In the rows, 128 means zero.
Known rows, with every step that occurs:
bunas-dolila-nemu-dalak-rivefo: [174 180 156 158 111 147 158 142 112 114 144 143 150  92 151 178 123 154
 138 133 158 123 104 116  99 151 107  83 130 124 130 122 132 124 116 125
 130 144 154 130 121 163 152 174 149]
dalak-rivefo-dolila-nemu-nibo-kovuf: [134 166 157 163 166 165 164 117  91 122 130 107 140  98 155 139 136 145
 149 131 153 142 115 144 113 136  86 117 122 129 133 132 125 112 115 111
 122 164 108 141 129 136 147 155 188]
rivefo-peli: [143 176 160 179  73 183 155  95 118 133 151 145 129 111 139 153 152 150
 130 124 149 138 125 208 111 132  87  78 108 145 121 103  99 126 116 158
 107 167 125 135 114 151 153 171 124]
rivefo-dolila-nemu: [152 179 165 171 138 166 147 107 103 122 159 129 128 109 151 206 127 163
 147 128 158 149 129 207 113 146 122 113 117 128 127 129 118  99 121 178
 116 162 112 140 129 147 146 168 155]
nemu-nibo-kovuf-dalak-rivefo-dolila: [122 175 147 170 115 169 157  79 104 137 117  95 154 122 141  89 134 123
 137 129 140 130 135 131 107 133  65 113 128 136 113 141 120 100  96 113
 117 157 156 131 118 140 136 161 155]
nemu-nibo-kovuf-temuket-bunas-peli: [128 177 143 169  92 164 160  80 117 134 117 125 153 129 134 111 143 126
 131 147 145 131 141  91 114 132  50 101 128 134 119 120 118  98  92 148
 113 161 158 135 127 136 131 160 105]
nibo-kovuf-temuket-bunas-dalak-rivefo-peli: [136 155 155 175  84 144 160 107  92 123 116 125 134 113 130 141 159 139
 138 154 172 128 138 102 118 123  69 117 128 135  69 127 118 111 115 178
 101 162 134 159 134 156 148 167 100]
kovuf-dolila: [148 183 165 167  89 141 162 117 113 136 153 165 112 117 134 168 138 145
 142 112 170 123  94 191 107 160  99 112 118 129 169 107 112 124 108 161
 112 163 149 133 154 142 122 142 161]
bunas-dalak-rivefo-nibo-kovuf-dolila: [143 173 151 169  74 146 158 109  97 116 132 137 145  87 139  49 137 150
 138 131 161 129 107 173 108 141  82 132 143 114 115 145 129 117 110 153
 102 154 174 124 138 148 130 167 128]
bunas-dalak-rivefo-peli: [150 165 157 176  86 148 155 106  92 120 120 138 140  83 145  81 136 155
 136 127 159 130 106 172 112 131  65 100 142 117 141 127 120 129 118 125
  94 160 156 130 127 150 148 167 110]
kovuf-peli: [149 171 180 185  77 151 160 114 106 140 181 156 126 123 141 179 144 166
 140 118 148 145 103 164 113 125  64  68 130 139 212 102 122 111 115 125
 116 160 157 151 139 154 145 152 189]
nemu-nibo-kovuf: [121 188 144 165 102 179 159  71 115 138 136 114 150 130 141  80 151 123
 131 138 136 139 131 129 109 133  71 103 132 138 109 135 111  95  94 129
 122 152 151 127 112 141 133 161 111]
dolila-nemu-nibo: [146 180 151 177 138 159 151 100 120 133 131 140 146 122 148 152 140 160
 146 142 143 153  97  92 106 133 105  84 125 128 118 112 119 101 113 138
 127 156 130 146 116 152 146 163 134]
nibo-kovuf-temuket-rivefo-dolila-nemu-dalak: [150 164 161 170 120 135 154 100  97 127 128 109 137 122 134 149 143 140
 144 143 163 132 139 116 119 133 101 112 134 137 138 139 115 100 116 188
 111 150 135 165 130 147 140 161 127]
rivefo-nibo-kovuf-dolila-nemu-dalak: [134 192 140 162  64 176 159  99 128 114 162 143 151 118 131  77 148 142
 133 139 150 134 115 182 103 145 123 135 119 139  50 140 119 100 104 214
 126 147 156 127 124 150 125 177 151]
bunas-dalak-rivefo: [150 169 162 174  99 134 154 111  88 122 122 138 138  84 146  72 131 152
 142 127 160 135 101 147 116 131  63 104 154 110 160 137 124 125 116 115
  94 156 160 129 132 150 143 159 117]
dolila-nemu-peli: [146 173 166 164 119 131 149 134 109 121 148 149 133 113 154 206 152 155
 152 133 154 142  72 131 115 126 111  72 119 141  87 110 111 107 119 143
 122 162 125 156 123 154 149 170 118]
nibo-kovuf-temuket-nemu-peli: [137 163 163 161 100 128 157 110  89 124 136 123 119 130 134 153 147 126
 142 146 157 132 134 126 126 129  78 101 125 150 131 127 110 104 106 184
 106 160 135 175 138 154 138 160 105]
bunas-nibo-kovuf: [123 191 155 166  69 145 157  67 102 127 192 130 144  98 136 129 143 115
 129 133 139 145 121 139 123 129  83 107 140 125 118 151 120  96  97 137
 108 137 160 142 126 154 132 173 123]
bunas-dalak-rivefo-nibo-kovuf-temuket-nemu: [151 165 150 173  90 138 156 112  93 114 119 131 141  90 136  50 128 151
 138 140 155 133 128 143 115 134  73 121 144 115 156 143 129 118 110 157
  94 156 167 141 136 153 138 164 121]
rivefo-nibo-kovuf-dalak: [123 186 149 176  50 175 149  96 117 123 163 125 151 120 128  71 152 134
 135 135 146 145 140 166 111 131 108 130 122 139  54 148 121 100 101 196
 117 151 167 128 116 160 134 181 167]
temuket-bunas-nibo-kovuf-dalak-rivefo: [135 176 151 181  76 135 160 108  98 127 149 135 142  88 128 197 142 141
 133 147 164 130 111  52 117 112  67  98 134 111  88 141 125 120 102 105
 100 155 136 134 132 153 162 165 128]
dalak-rivefo-nibo-kovuf: [121 175 153 165 110 171 167 116 104 121 151 122 147  99 141  59 153 134
 143 133 148 145 120 134 118 128  83 122 125 134 113 137 121 118 106 127
 120 159 132 130 123 144 140 158 196]
nemu-dalak-rivefo: [154 176 157 161 138 141 165 111 108 116 101 134 149  99 142  65 111 138
 142 119 148 117  89 113 118 125  45  72 148 131 192 129 107 139 113  89
 103 152 132 130 114 137 153 147 161]
temuket-nemu-peli: [158 176 165 157 111 126 155 136  99 124 150 143 109 109 142 191 126 143
 138 131 143 128 103 162 124 129  80  58 121 141 222 119  99 127 100 119
 104 170 122 154 134 144 150 152  99]
temuket-nemu: [160 180 164 170 120 137 154 123  98 129 151 146 108 111 136 167 122 153
 138 138 145 144 117 139 122 135  88  69 130 129 237 122 108 128 105 135
 104 165 114 153 132 149 154 146 121]
bunas-dolila-nemu-nibo-kovuf-dalak: [159 181 154 166  88 155 151 126 112 127 148 129 152 108 147 190 134 148
 135 139 154 129 125 115  92 153 116  98 122 129  81 126 138 105 108 142
 136 144 173 132 122 170 143 181 139]
bunas-dolila-nemu-dalak-rivefo-nibo: [172 184 150 159  99 158 158 139 120 112 150 143 156  92 149 158 123 156
 134 134 154 125 115 126  95 152 114  93 125 125 113 126 134 120 112 140
 133 144 161 124 119 164 148 178 156]

Rows:
[119 163 169 170  95 131 153 112  78 127 130 108 138 113 138 112 155 128
 149 134 160 135 103 111 119 122  76 111 138 143  72 143 124 114 112 134
 112 153 144 152 128 158 149 165 168] : nibo-kovuf-dalak-rivefo
[162 180 159 166 143 162 149 105 107 114 140 128 137 107 150 185 113 161
 144 127 155 136 119 200 112 144 109 103 124 129 135 133 114 104 122 173
 112 156 114 138 122 144 149 168 146] : rivefo-dolila-nemu-dalak
[129 177 141 172 103 168 161  76 118 139 113 117 148 134 132 113 145 127
 132 146 146 132 150  89 110 130  61 105 125 134 117 125 112  96  94 143
 113 158 151 139 121 143 134 155 107] : nemu-nibo-kovuf-temuket-bunas
[147 177 152 167 112 152 160 105 103 134 145 128 125 124 137 143 127 149
 130 145 132 138 124 129 112 131  72  73 128 138 220 126 115 111  96 123
 116 160 133 155 130 143 146 150 122] : temuket-nemu-nibo-kovuf-peli
[120 160 166 172  86 142 154 110  82 127 128 107 138 113 137 116 157 129
 145 134 159 132 108 131 116 122  77 108 130 148  54 137 121 117 114 139
 113 157 141 151 125 158 153 171 163] : nibo-kovuf-dalak-rivefo-peli
[127 185 147 173  65 181 156  91 122 123 161 132 147 126 126  72 153 133
 134 142 147 147 161 161 116 135 105 134 117 141  84 137 116  95 101 219
 114 154 161 139 122 157 125 173 154] : rivefo-nibo-kovuf-temuket
[145 176 158 171 132 176 153  96 106 126 157 118 139 119 152 195 131 161
 140 133 149 144 131 199 104 143 108 113 115 134 120 129 125  86 115 167
 125 159 126 144 128 144 140 171 160] : rivefo-dolila-nemu-nibo-kovuf-peli
[120 175 148 171 109 162 158  82 105 139 112 102 154 124 139  73 141 123
 137 131 139 132 123 103 108 128  61 103 132 137 108 136 119 104  96 104
 118 154 160 133 117 144 139 158 151] : nemu-nibo-kovuf-dalak-rivefo
[173 181 156 163 125 131 156 120 106 118 122 145 121 109 134 132 101 151
 134 135 141 126 105 130 121 131  71  57 140 131 252 128 103 136 106 128
  99 156 119 148 122 143 158 147 113] : temuket-nemu-dalak
[160 172 164 183 133 154 152 106 107 144 167 105 139 105 145 203 139 167
 141 129 151 142 130 149 106 136 125  97 128 118 220 139 120 103 112 130
 124 156 132 139 127 131 145 154 161] : temuket-rivefo-dolila-nemu-nibo-kovuf-peli
[135 177 145 172 121 170 159  70 115 143 125 100 147 130 136 106 136 127
 133 135 142 132 164 128 109 139  77 113 125 132 168 134 112  93  95 145
 115 156 154 140 121 135 127 153 124] : nemu-nibo-kovuf-temuket-rivefo-dolila
[137 158 157 166 173 158 164 117  92 124 120 106 139 103 151 139 131 145
 152 131 156 139 128 129 115 137  81 120 118 130 152 125 125 111 116 123
 117 166 113 153 135 138 144 151 194] : dalak-rivefo-dolila-nemu-nibo-kovuf-temuket
[158 181 155 165  86 164 158 125 115 127 169 137 151 109 151 200 142 157
 131 141 151 132 123 129  92 152 113  92 120 132 102 118 139 100 108 138
 142 145 170 135 126 167 140 179 142] : bunas-dolila-nemu-nibo-kovuf-peli
[143 165 165 167 168 156 161 127  90 121 138 120 132  93 154 156 131 154
 154 125 159 145 108 151 117 136  89 109 122 125 160 126 123 121 120 110
 116 167 103 142 135 140 152 151 201] : dalak-rivefo-dolila-nemu
[124 188 143 161  97 172 164  76 118 139 136 123 143 130 138  95 146 125
 131 132 144 128 122 149 102 146  78 115 125 136 113 129 113  99  93 137
 123 154 157 127 126 137 122 156 122] : nemu-nibo-kovuf-dolila
[143 157 165 185 137 136 150 122  90 133 100 108 141 106 141 146 113 148
 155 115 155 131 111 116 110 131  73 102 124 127 158 127 129 123 114 105
 106 166 148 145 133 151 154 155 222] : kovuf-dalak-rivefo-dolila-nemu-nibo
[163 185 155 175  71 158 159 138 114 129 157 154 134  96 134 243 143 158
 127 146 176 125 130  94 104 135  89  88 122 112 103 123 120 126 106 124
 112 162 138 111 128 160 162 163 102] : temuket-bunas-dolila
[124 170 151 158 111 157 169 133 106 116 148 129 144  98 145  96 155 138
 146 131 153 133  92 143 112 134  96 124 115 139  92 129 123 119 107 132
 127 162 135 138 134 142 134 161 193] : dalak-rivefo-nibo-kovuf-dolila-nemu-peli
[135 179 149 170 130 159 152  98 114 129 135 130 149 125 148 142 153 153
 145 151 144 153  98  93 106 130 109  93 128 134  71 123 121  93 113 153
 132 151 127 150 115 153 144 169 123] : dolila-nemu-nibo-kovuf
[125 191 154 162  65 139 162  72 104 128 190 139 137  99 134 144 142 118
 129 127 147 135 112 157 116 142  91 120 134 124 126 145 123 101  96 147
 110 138 166 143 140 149 122 168 134] : bunas-nibo-kovuf-dolila
[131 183 143 176  61 179 157  99 123 122 156 135 147 123 123  95 154 138
 133 148 154 144 160 137 114 130 102 133 115 137  67 137 117  97 101 215
 112 157 153 134 123 156 132 173 143] : rivefo-nibo-kovuf-temuket-bunas
[126 172 151 164 117 165 168 126 105 119 147 131 145 100 142  83 153 143
 146 134 154 141 101 130 110 137 101 129 119 134  98 131 127 119 110 141
 127 160 131 137 134 144 136 158 204] : dalak-rivefo-nibo-kovuf-dolila-nemu
[127 190 144 165  61 178 157 103 124 119 175 144 144 120 132  95 158 143
 135 140 152 144 122 184 104 146 132 141 113 139  46 137 121  97 104 217
 128 152 153 130 129 153 123 176 155] : rivefo-nibo-kovuf-dolila-nemu
[123 157 168 163 103 129 151 124  77 120 130 102 138 110 146 153 153 133
 152 134 161 129  97 136 117 123  88 114 128 147  46 144 124 107 115 139
 117 157 138 157 130 155 150 174 164] : nibo-kovuf-dalak-rivefo-dolila-nemu-peli
[148 182 147 161 117 149 161 104 105 132 137 132 120 122 134 139 123 141
 131 143 139 131 120 137 110 144  84  88 125 134 208 128 112 116  93 134
 115 161 131 148 135 139 138 148 110] : temuket-nemu-nibo-kovuf-dolila
[155 166 161 172 118 140 151 111  86 116 124 130 139  82 151 106 123 162
 145 128 163 136 110 174 114 138  81 116 146 108 146 140 129 116 121 134
  98 158 148 133 135 148 145 166 125] : bunas-dalak-rivefo-dolila-nemu
[159 168 154 170 146 144 157 123 112 113 108 143 149 101 149 136 129 165
 148 137 151 134  71  99 110 125  92  71 131 134 120 113 115 128 128 130
 119 154 110 152 113 150 163 166 151] : dolila-nemu-dalak-rivefo-peli
[158 178 151 164 115 139 165 130 122 120 126 164 133 110 137 142 125 160
 147 122 165 118  69 152 100 156 113 111 119 128 137 110 120 127 116 165
 122 157 143 140 147 142 129 151 183] : kovuf-dolila-nemu-dalak-rivefo-nibo
[164 174 167 177 138 142 149 119 107 139 165 113 130  96 147 222 136 161
 144 121 158 138 122 167 113 138 131  91 124 117 225 137 109 113 114 129
 116 162 124 135 126 131 147 154 142] : temuket-rivefo-dolila-nemu-peli
[143 153 172 179 127 122 149 137  85 127 110 112 135 101 144 171 117 146
 158 110 161 124  98 134 116 127  75  96 121 133 143 125 125 126 117 107
 105 168 145 151 135 153 156 159 216] : kovuf-dalak-rivefo-dolila-nemu-peli
[147 176 150 163 110 157 169 109 115 111 121 131 159 104 139  42 121 143
 135 125 141 119  98 132 113 123  51  86 143 139 161 135 116 127 109 114
 113 148 149 131 115 139 148 158 181] : nemu-dalak-rivefo-nibo-kovuf-peli
[137 181 153 182  62 145 162 101 106 129 177 149 140  96 129 220 150 151
 126 149 160 136 114  80 115 113  70  91 133 115 103 136 123 110 102 120
 106 153 139 135 133 153 156 167 115] : temuket-bunas-nibo-kovuf-peli
[141 183 141 168  74 172 157  95 122 116 144 132 147 124 124  63 136 136
 131 144 143 137 156 153 115 134  97 122 121 142 119 141 115 102 100 211
 111 152 157 143 121 153 132 171 145] : rivefo-nibo-kovuf-temuket-nemu-dalak
[126 172 173 170  72 152 160 104  92 129 180 133 132 126 142 148 169 145
 137 138 153 145 107 160 115 123  78  96 135 150 100 129 123  97 112 154
 124 150 146 155 132 156 142 167 149] : nibo-kovuf-peli
[147 177 150 168 116 144 154 104 100 133 126 119 126 122 133 131 120 140
 134 143 135 135 127 116 113 133  77  81 130 134 198 134 115 115  94 124
 111 160 135 152 126 147 149 152 116] : temuket-nemu-nibo-kovuf-dalak
[126 181 162 157  77 145 161 105  97 127 162 139 122 122 137 137 166 129
 139 134 167 130 100 177 111 147 102 128 128 142  71 132 116 106 108 179
 120 153 141 142 142 147 125 162 127] : nibo-kovuf-dolila
[149 173 150 173 140 171 152  99 108 124 132 118 139 118 144 208 128 156
 142 142 159 139 149 160 107 142 106 121 111 127 104 129 121  90 114 181
 115 164 118 145 130 144 144 167 134] : rivefo-dolila-nemu-nibo-kovuf-temuket-bunas
